What can hang from each mark:
L: B P
E: L P
C: E L
G: P
B: C L
P: B C E L

Every row comes from one small tree of marks. Brackets hold a mark, then the marks that hang from it, in alphabetical order. Every link used is in the known rows. Which tree was each row made from?
Known rows:
{B L}: [2, -18, 43, 0, -16, -2, -4, -1, 0, 4, -3, -12, 1, -17, -3, 15, 1, 14]
{B C L}: [4, -16, 0, 0, -7, 9, -6, -18, 0, -4, 3, 14, 5, -13, 7, 26, -6, 4]
{P C L}: [-1, 1, -3, 13, 23, -3, 0, 30, 4, -14, -4, 5, -10, -11, -2, -17, -3, 1]
{P B}: [3, -14, 13, 12, 15, 1, -4, 9, 11, -2, 2, -5, 2, -1, 0, 11, -12, -5]
{E {P {L B}}}: [-15, -1, 1, -7, 4, -9, -6, 21, 8, -28, -13, -7, 0, 7, 9, -29, 6, -9]
{L B {P E}}: [3, 1, 39, -7, 22, -10, 4, 24, -7, -19, -16, -11, 18, 2, 7, -24, 1, -12]
{E {P B}}: [1, -11, -2, 3, 14, -1, -8, 29, 10, -14, 0, -13, 8, 10, 15, -14, -9, -2]
{B C}: [1, 2, -42, 0, 9, 10, -1, -17, 1, -9, 6, 28, 5, 4, 9, 11, -7, -10]
{L B}: [-7, -5, 4, 2, 10, -5, -6, -15, -3, -1, -4, 0, 9, -1, -7, 6, 1, -1]
{C {E P}}: [-1, 6, 10, -1, 12, 4, 7, 16, 0, -24, -3, -16, 16, -3, 14, -16, 1, -1]
{G {P B}}: [7, -23, 7, 2, -12, -6, 1, 3, 16, 7, 10, 5, -17, -1, 18, 19, -13, -18]
{G {P B L}}: [1, -22, 19, 1, -19, -10, 5, 22, 28, -6, 2, 3, -31, -4, 18, 10, -11, -28]
{B {C {E P}} L}: [3, -9, 9, -1, 4, 12, 0, -2, 0, -29, 1, -1, 21, -15, 20, 11, -5, 2]
{C {L P}}: [9, -11, 1, -10, 5, 4, 14, 8, 10, -15, -9, -7, 24, -13, 16, 11, 5, 11]
{G {P {L B}}}: [-9, -13, 10, -9, -22, -14, 3, -4, 14, -6, -3, 10, -24, -3, 12, 4, 2, -23]
{B {C {E L}}}: [10, 10, -28, 1, 13, 10, 5, -7, 1, -28, 9, 7, 24, 0, 10, -14, 2, -19]
{C {E P} L}: [-1, -5, -2, -1, 21, 9, 12, 10, 14, -34, -4, -15, 28, -16, 32, 13, 0, 10]
{E L {P B}}: [9, -6, -9, -5, 3, -7, -12, 40, 9, -22, 3, -26, 18, 18, 16, -49, 2, -7]
{G P}: [4, -8, -5, -12, -29, -7, 6, -7, 5, 9, 8, 10, -18, -1, 18, 7, 0, -13]
{C E {L B}}: [-5, -13, 15, 11, 30, 6, 10, -25, 11, -24, -7, -5, 29, -28, 10, 46, -1, 8]
{L {B C} P}: [3, -3, -28, -7, 16, 5, 1, -18, -5, -15, -5, 21, 26, 4, 0, -1, -1, -12]

Which tree is each row?
[12, -25, 14, 2, 20, 5, 10, 17, 22, -17, -8, -12, 26, -13, 15, 23, -7, 7]  {C {L {P B}}}
[2, -16, 42, 2, -1, -14, 6, 46, 26, -20, -4, 0, -34, -3, 34, -3, -16, -36]  {G {P B E L}}
[7, 11, 3, -9, 2, -2, 3, 30, 0, -32, 1, -30, 27, 5, 16, -53, 12, -6]  {C {E L P}}
[8, -21, -37, 1, -5, 4, 0, -15, 17, -1, 16, 31, -14, 2, 27, 31, -20, -28]  {G {P {B C}}}
[0, -3, -43, -1, 28, 20, 11, -7, 14, -43, 1, 13, 32, -13, 40, 25, -6, 1]  {B {C {E P} L}}
[0, 5, -60, -15, 6, -1, -14, -1, -4, -29, 4, 6, 28, 22, 20, -42, 9, -13]  {E {L {B C}} P}
[0, 8, -32, -1, 19, 14, 5, 0, 1, -33, 3, 12, 21, 1, 23, -4, -6, -13]  {B {C {E P}}}
[12, -11, 75, -10, -4, -7, 5, 40, -4, -14, -16, -24, 10, -14, 10, -17, 1, 3]  {B {L {P E}}}
[10, -14, -8, 1, 22, -5, 9, 25, 8, -12, 4, 13, -8, -22, 50, 14, -10, 3]  {G {P {C L} E}}
[-7, 7, 23, -1, 6, 0, 10, 36, 13, -39, -10, -17, 2, -5, 14, -25, 3, -12]  {C {E {P L}}}
[-4, 0, -17, 11, 31, 11, 3, -35, -1, -21, 2, 22, 22, -10, 1, 29, -7, -15]  {L {B {C E}}}
[5, -12, 22, 8, 6, 14, 4, -20, 2, -17, 3, 8, 16, -26, 5, 36, -9, 0]  {B {C E} L}
[15, 2, 19, 13, 36, 4, 15, 24, -10, -17, -2, -9, 27, -19, -6, -17, -1, 5]  {L {P {C E}}}
[0, -5, 2, 13, 32, 3, -1, 36, 23, -37, -6, 18, -10, 3, 24, 1, -22, -33]  {P {B C} E L}
[4, -8, 33, 25, 52, -7, -3, 65, 14, -28, -8, -3, -11, -9, 13, -19, -20, -13]  {P B C E L}
[19, 10, -16, -9, 8, 9, 13, 7, -1, -34, 2, -2, 38, 1, 8, -30, 7, -20]  {B {C {E {L P}}}}
[13, -11, -20, 3, 18, 10, 3, 7, 10, -16, 1, 15, 20, 4, 6, 5, -14, -17]  {L {P {B C}}}
[14, -31, 5, 22, 34, 4, 13, 6, 22, -14, 11, 5, 7, -37, 33, 50, -19, 3]  {G {P B {C E L}}}
[-1, -8, 47, 13, 26, -7, 1, 53, 22, -29, -13, -10, -16, -1, 14, -10, -15, -23]  {P B E L}
[3, 3, -31, -3, 26, -12, -17, 27, -14, -19, 3, -14, 27, 9, 9, -63, 12, 9]  {E {L B} {P C}}
